Each row was made from one small tree. The marks that hang from a mark follow it in brackets, in alphabetical order. Every link used is in the known rows. Write each row's tree.
Known rows:
lutire[popan]: [ -8.7   6.3   7.2   2.5  -0.1  -5.4  -5.7 -13.9  16.9 -31.6  29.4  15.2
  -5.7   7.3  -8.9 -24.6 -10.5 -14.7  -9.8  19.1 -30.4  10.7   9.1]
kuzep[popan]: [ -2.9  10.2   4.8   9.5   5.9   8.3  -9.1  -9.9  22.0   5.4  23.9  -5.7
 -10.0   7.6  11.1 -53.3 -17.2 -21.5  -7.4   4.5 -18.8  13.3   7.7]
lutire[popan[duni kuzep maradip[zizuz]]]: [-25.9  22.9 -10.1   0.9  47.9  37.3  -1.5  20.4  -1.4   5.6  67.7  31.9
 -35.2  -0.3  -3.9 -20.8   5.6 -38.7  -5.5  47.9   6.4  27.8 -19.0]
popan[fusu kuzep maradip]: [  6.9  -3.0  -4.0  -8.0  44.3  37.9  16.1  30.4   5.7  34.3  35.6  21.7
 -19.3  -8.2   2.7 -28.3   2.4 -25.9  -4.7  45.8  39.1  -4.1 -17.5]
lutire[popan[maradip]]: [ -9.9   9.6  -1.1   1.1  19.3  19.2  -4.6   1.7  -1.9 -18.3  37.1  20.6
  -6.8   1.4   1.3 -28.9 -15.5 -23.8  -8.4  12.5  -9.9   6.5   9.2]
popan[duni fusu kuzep maradip[zizuz]]: [ -9.9  -1.9 -14.1 -12.7  51.7  26.1  13.9  52.2   0.8  45.8  61.4  29.3
 -37.5  -2.5 -10.9 -28.2  19.5 -39.1   4.6  62.1  53.1  24.5 -31.4]
maradip[popan[duni fusu] zizuz]: [-24.0 -11.5 -11.4 -16.3  20.3 -30.8  -4.4  42.1   4.1  16.2  34.7  20.6
 -43.4  13.6  -5.5 -28.7  20.7 -44.8   4.5  42.0  38.5  42.7 -21.5]
kofa[popan[fusu]]: [ 12.4 -25.9  13.3  -7.3   9.2 -24.0  15.6  14.5  25.9   6.6  35.3  12.6
 -10.7  -3.3 -10.9 -34.1  -1.1   2.2  -3.3  40.9 -16.7  12.6  -2.4]
maradip[zizuz]: [-21.9  15.4  -3.9  13.0   0.6   5.9   7.3  -7.6  -4.5   2.6  45.1   2.5
 -32.4  17.8 -10.6 -22.3   4.6  -8.4   2.4  18.5   9.6   6.5   1.0]
kofa[popan[duni]]: [ 12.9 -11.9  15.4  -0.5   2.0 -51.2  -5.0   1.3  34.1   7.6  37.7  10.4
 -16.0  -5.6 -22.1 -22.3 -10.1   4.0  -5.8  41.2 -26.4  34.4  -3.1]
duni[popan]: [ -6.4   1.3   1.1   6.8  -7.6  -4.9  16.5 -11.3  17.9  -9.4  30.8   9.5
  -7.0  11.5 -15.0 -39.0 -13.6 -13.3  -9.6  23.0   6.2 -27.4  19.8]
duni[popan[fusu kuzep] zizuz[maradip]]: [-12.7 -13.9 -23.2   3.5  13.7  20.4  21.5   8.1  27.0  26.2  15.5  17.1
   2.5   9.2  -5.1 -52.6   7.4 -32.1  -6.1  28.4  61.1 -16.1  -8.5]
duni[zizuz]: [-14.9  -0.6  -1.3  14.4   1.2 -23.3 -13.6  -6.4  22.7  -2.7   2.6   0.5
  -3.5  18.5  -6.5 -24.1  -8.6  -5.8  -9.6   0.9   2.1  23.8  14.0]
maradip[popan[duni[zizuz]]]: [-26.5  -2.8  -7.3   3.8  10.3 -62.3 -36.9  12.9  22.3   0.7  -6.7   7.8
 -18.2  15.7   1.4 -18.9  -7.2 -29.2 -10.6  12.6  16.5  60.3   0.2]
zizuz[duni[popan[fusu kuzep]] maradip]: [ 11.0  -6.7 -34.7  -1.9  -2.5  23.6  42.6  -3.5  26.4  30.5   9.6  32.6
 -13.2  -1.5   8.9 -54.3   1.6 -57.0  -6.3  53.9  56.9 -40.6 -11.9]
kofa[popan]: [  4.4  -2.4  16.1  11.2  -1.7 -21.4   1.5 -16.8  19.6  -3.6  34.2   3.5
 -10.8  -0.4  -6.6 -27.8 -15.6  12.5  -3.4  28.6 -33.4  13.9   7.3]
kofa[popan[fusu maradip]]: [ 11.7 -21.3   7.4  -8.9  24.3  -0.4  16.7  30.5   8.2  20.9  44.2  15.3
  -9.8 -10.2  -5.6 -41.7  -9.1  -2.0  -4.8  36.4   3.7   8.8  -0.6]
zizuz[duni[popan]]: [  0.8   2.4 -13.0   6.9 -15.8 -16.1  26.0 -17.7  25.3  -5.8  10.5  20.1
  -8.4  11.1   2.0 -45.1 -21.9 -34.8 -11.6  33.5   2.4 -26.9  24.7]
kuzep[popan[maradip]]: [ -3.8  15.1  -2.2   5.9  21.9  33.4  -9.2  10.1   0.5  19.6  32.8   1.3
  -9.1  -0.2  19.8 -57.7 -27.0 -29.9  -4.2  -0.2  -1.9   9.9  11.7]
zizuz[duni maradip[popan]]: [ -2.1  16.8 -31.9  13.8 -27.3 -17.4  -4.8 -24.9  -4.3  10.9 -21.1  16.3
 -28.6   4.2  32.8 -29.6 -14.6 -46.1  -3.7  11.9  40.1   5.2  -0.5]
popan[duni[zizuz] kuzep maradip]: [ -8.6   8.6  -9.0   8.3  42.8  -3.4 -18.7  24.9  22.7  30.6  20.7  17.8
 -11.0  -2.3  -5.3 -16.8  -6.9 -24.6 -11.6  28.3  29.5  39.5 -10.2]
zizuz[duni]: [  9.9   3.8 -12.1  10.3 -15.3 -21.4   8.2 -19.0  22.3   1.5   1.6  12.2
 -16.2   8.6   8.3 -26.2 -18.8 -26.8  -7.5  28.5  -1.5   2.5   9.1]
lutire[popan[fusu kuzep maradip[zizuz]]]: [-26.9   3.4  -8.1  -5.9  55.5  62.0  21.8  31.3 -10.1   4.3  68.0  32.5
 -28.9   5.1   7.4 -36.3  11.8 -38.0  -1.6  51.4  18.3   6.4 -18.9]

Write each row's tree:
[-12.2  -9.3 -13.7 -19.3  29.4   1.1  10.4  58.2  -7.4  35.5  56.6  24.8
 -31.6   0.5 -22.5 -29.3  14.1 -36.1   4.3  43.1  49.6  25.2 -15.8] -> popan[duni fusu maradip[zizuz]]
[ -9.4   2.7 -25.5   0.3  41.3  48.6  36.3  29.6  -4.5  39.4  39.5  31.6
 -37.0   3.1  21.4 -36.8   5.4 -51.4   0.7  56.8  46.6  -0.7 -16.0] -> popan[fusu kuzep maradip[zizuz[duni]]]
[-31.1  31.1  -7.2  11.1  43.4  64.0   7.4   3.2 -12.5  -3.8  62.5  25.4
 -33.4   7.1  12.5 -27.4   2.2 -28.9  -5.1  37.5   0.8   5.5  -5.8] -> lutire[popan[kuzep maradip[zizuz]]]
[-14.3  -7.3 -13.9 -16.0  38.1  24.3   2.5  61.5   1.2  41.4  59.1  16.9
 -26.0   5.9   0.9 -64.5   6.3 -53.1   1.2  32.0  27.6  37.3 -15.3] -> kuzep[popan[duni fusu maradip[zizuz]]]
[ -2.2 -17.1 -21.9  -4.4  15.3 -11.9  -7.5  27.3  33.2  42.3   7.6  19.3
  -6.7  -5.0 -17.9 -28.8  15.6 -34.8  -3.5  35.8  58.6  34.6 -34.6] -> popan[duni[zizuz[maradip]] fusu kuzep]
[-23.0   9.1 -21.9  16.5  -9.3   2.3  36.5 -12.6   8.2  -3.4  31.5  20.8
 -27.1  22.6   5.3 -47.9 -12.0 -37.0  -6.6  37.0  11.4 -22.9  24.9] -> maradip[zizuz[duni[popan]]]
[ -4.6 -19.3 -11.0 -11.2  54.2  -5.0  -6.5  53.7  24.9  40.8  24.8  23.7
  -6.8  -3.1 -11.7 -26.6   5.1 -36.0  -7.9  39.9  44.9  38.9 -20.5] -> popan[duni[zizuz] fusu kuzep maradip]
[-21.8 -17.4 -12.6  -4.4  48.9  27.0  20.2  36.4  21.7  26.3  28.4  23.3
   3.5   5.4   2.8 -51.6  -5.5 -30.7 -11.7  32.5  44.1 -13.4   5.9] -> duni[popan[fusu kuzep maradip] zizuz]
[ -5.0 -20.0  -4.3 -17.0  33.2 -11.0  15.1  55.3   0.8  33.8  69.1  22.1
 -28.8  -6.2 -18.3 -37.5   6.7 -15.2   6.5  53.4  14.6  34.0 -14.2] -> kofa[popan[duni fusu maradip[zizuz]]]
[-17.3  14.9 -13.8  -0.6  22.0   4.9  -1.2  30.7 -11.8  25.5  53.0  16.5
 -35.9   3.7 -16.4 -22.9   3.4 -24.2   2.4  29.9  30.9  26.7  -8.2] -> popan[duni maradip[zizuz]]
[  7.7 -22.7   1.3 -19.5  18.8 -19.3  -5.8  38.8  38.7  23.4  31.7   9.5
  -8.4   0.4  -9.3 -57.3  -1.9 -45.3  -3.7  30.4   1.6  36.5 -15.0] -> kuzep[popan[duni fusu]]
[  4.8   3.3 -31.8  10.8 -34.8  -0.2  28.1 -25.7  11.9   8.0   2.0  21.2
  -9.9   6.3   4.8 -51.5 -16.7 -42.0  -7.3  22.0  37.4 -38.9  14.7] -> zizuz[duni[popan] maradip]
[  4.8 -20.4 -24.1 -12.2  12.0   6.4  38.9  27.1  13.3  15.2  20.1  32.9
  -4.2   3.3   7.3 -56.0 -16.9 -53.2  -9.2  44.6  36.5 -31.7  15.8] -> zizuz[duni[popan[fusu maradip]]]
[ -3.8 -11.9   6.4 -11.2  32.8  19.1  11.9   7.9  28.4 -12.4  36.4  28.3
  -9.0   1.4  -4.4 -30.1   6.8 -28.3  -8.8  47.5  -8.4   6.6 -17.3] -> lutire[popan[fusu kuzep]]
[-22.2   9.5  -8.9   9.9  32.1 -36.7 -31.4  10.8  28.0   9.2  -2.3  13.5
 -22.9   8.4   8.1 -14.1  -4.7 -31.1 -11.4  33.1  18.5  54.6 -12.0] -> maradip[popan[duni[zizuz] kuzep]]
[-31.3  17.2  -8.5   1.7   9.6 -31.9 -13.9  12.1  -2.9   3.7  30.6  16.1
 -48.0  15.8   0.5 -17.6   7.4 -32.6   2.0  31.9  22.1  44.8  -8.9] -> maradip[popan[duni] zizuz]
[ -5.2  10.9 -19.1   1.4 -12.8 -34.8 -23.8  -1.6   0.2  19.1   2.0  11.7
 -29.3   0.0  -3.5 -24.1   0.2 -37.2  -0.2  19.1  47.0  31.9 -19.9] -> zizuz[maradip[popan[duni]]]
[-34.6  18.3  -6.8   6.3  21.9  38.2   4.3   9.0 -21.7 -14.6  58.0  20.3
 -25.9  12.0   1.8 -33.1  -4.6 -25.2  -3.5  18.8  -1.7   9.2   9.1] -> lutire[popan[maradip[zizuz]]]
[-26.6  28.8 -23.9  18.5  17.9  13.3  12.0 -15.4  -0.8   8.5  14.6  20.7
 -53.3  19.0  44.5 -23.9  -2.9 -49.6  -3.2  48.3  17.7  15.9  -6.2] -> maradip[popan[kuzep] zizuz[duni]]
[-25.8  19.6 -25.3  21.8  11.1   5.1 -21.8 -16.0   2.9  18.4 -12.9   7.5
 -23.9   9.2  28.2 -25.4  -2.6 -28.2  -7.9   5.4  45.2  24.4 -11.2] -> duni[zizuz[maradip[popan[kuzep]]]]
[-18.9 -18.8  -9.2  -8.7  41.9 -39.4 -15.7  40.4  36.4  22.0   1.4  20.8
 -20.7   8.0   4.3 -23.0  10.2 -43.7  -8.8  44.1  31.1  58.5 -24.4] -> maradip[popan[duni[zizuz] fusu kuzep]]
[-18.2 -25.5  -2.3 -16.7  42.7 -20.0  -9.7  32.1  50.4  -4.8  23.7  29.5
   0.4   2.1 -16.2 -31.3   9.2 -40.2 -13.9  46.8  -3.0  50.4 -21.6] -> lutire[popan[duni[zizuz] fusu kuzep]]
[-22.3  -0.2 -11.1  -7.0  41.9  -6.7   1.9  40.1   9.3  26.2  39.6  24.2
 -48.4   8.7   2.3 -22.9  23.9 -46.7   3.7  65.0  42.3  39.7 -36.6] -> maradip[popan[duni fusu kuzep] zizuz]
[  4.1  -0.2 -31.0   1.8   2.9   8.2  12.7   0.4   7.7  30.1 -11.0  28.9
 -33.5  -0.8  35.9 -35.6   3.9 -62.3  -3.7  46.4  59.2   3.5 -26.5] -> zizuz[duni maradip[popan[fusu kuzep]]]
[  6.0  16.0 -30.1  18.6 -13.5  22.7  33.9 -30.4  20.8  19.5   7.9  27.1
 -15.6   0.5  15.7 -45.6 -11.8 -43.1  -9.6  42.0  39.2 -40.3  -1.7] -> zizuz[duni[popan[kuzep]] maradip]
[-20.2  -6.8 -24.8   6.1  20.4   4.3 -12.4  12.9   7.1  28.1  -8.6  14.1
 -19.7   9.8  22.1 -32.8  11.0 -38.5  -4.6  21.2  63.6  24.8 -23.3] -> duni[zizuz[maradip[popan[fusu kuzep]]]]
[ 20.0 -24.1  12.1 -11.7  33.5 -24.3   9.0  25.4  45.7  26.4  46.9  24.4
 -19.2 -12.0 -16.3 -24.4   6.3 -10.1  -5.2  73.9  -7.5  33.2 -29.3] -> kofa[popan[duni fusu kuzep]]
[-20.4  31.4 -11.3  15.9  40.3  55.1  12.4   6.0 -16.8  27.5  56.7  12.9
 -37.0   5.1   9.8 -22.1   0.9 -16.9  -1.8  33.8  30.0   0.0  -6.9] -> popan[kuzep maradip[zizuz]]
[  2.2  14.7 -20.4  11.6  22.5  34.6  32.7  -4.4  13.9  18.5  22.1  31.3
 -15.2  -0.4  23.4 -45.5 -24.2 -45.8 -11.1  50.6  26.2 -34.8  14.3] -> zizuz[duni[popan[kuzep maradip]]]
[ -2.7  -2.7 -18.3   0.1  12.6  17.3   2.1   4.8   0.2  29.7   6.9  19.4
 -32.9  -0.7  17.2 -31.8  13.5 -39.2   0.1  35.8  62.1   5.2 -30.5] -> zizuz[maradip[popan[fusu kuzep]]]
[ -6.7  13.1  -1.6   2.4  25.6 -23.8 -18.0   5.9  21.4  11.9  14.8  17.5
 -37.2   1.1   6.7 -11.4   1.4 -34.4  -7.0  45.8  17.7  34.9 -23.0] -> maradip[popan[duni kuzep]]
[ -3.1 -22.7  -5.1 -30.2  29.5  -8.0  -2.2  46.4  14.1   0.0  40.8  35.4
  -6.0  -7.5 -21.0 -32.7   4.9 -42.2  -7.5  39.1  13.4  27.5 -16.2] -> lutire[popan[duni fusu maradip]]
[ 11.4 -14.5   7.6  -3.1  47.9  25.0  21.8  28.0  14.4  31.4  48.2  19.4
 -16.6 -14.9   7.5 -33.8  -4.5  -6.2  -6.1  55.8   4.0   7.0 -13.9] -> kofa[popan[fusu kuzep maradip]]
[-11.9 -28.0  -2.8 -15.5  25.2 -32.3 -19.7  41.8  44.8  20.8  16.1   6.4
   5.0   8.8  -8.1 -61.8  -3.5 -42.7  -7.0  15.3   1.4  57.9  -6.6] -> kuzep[popan[duni[zizuz] fusu]]
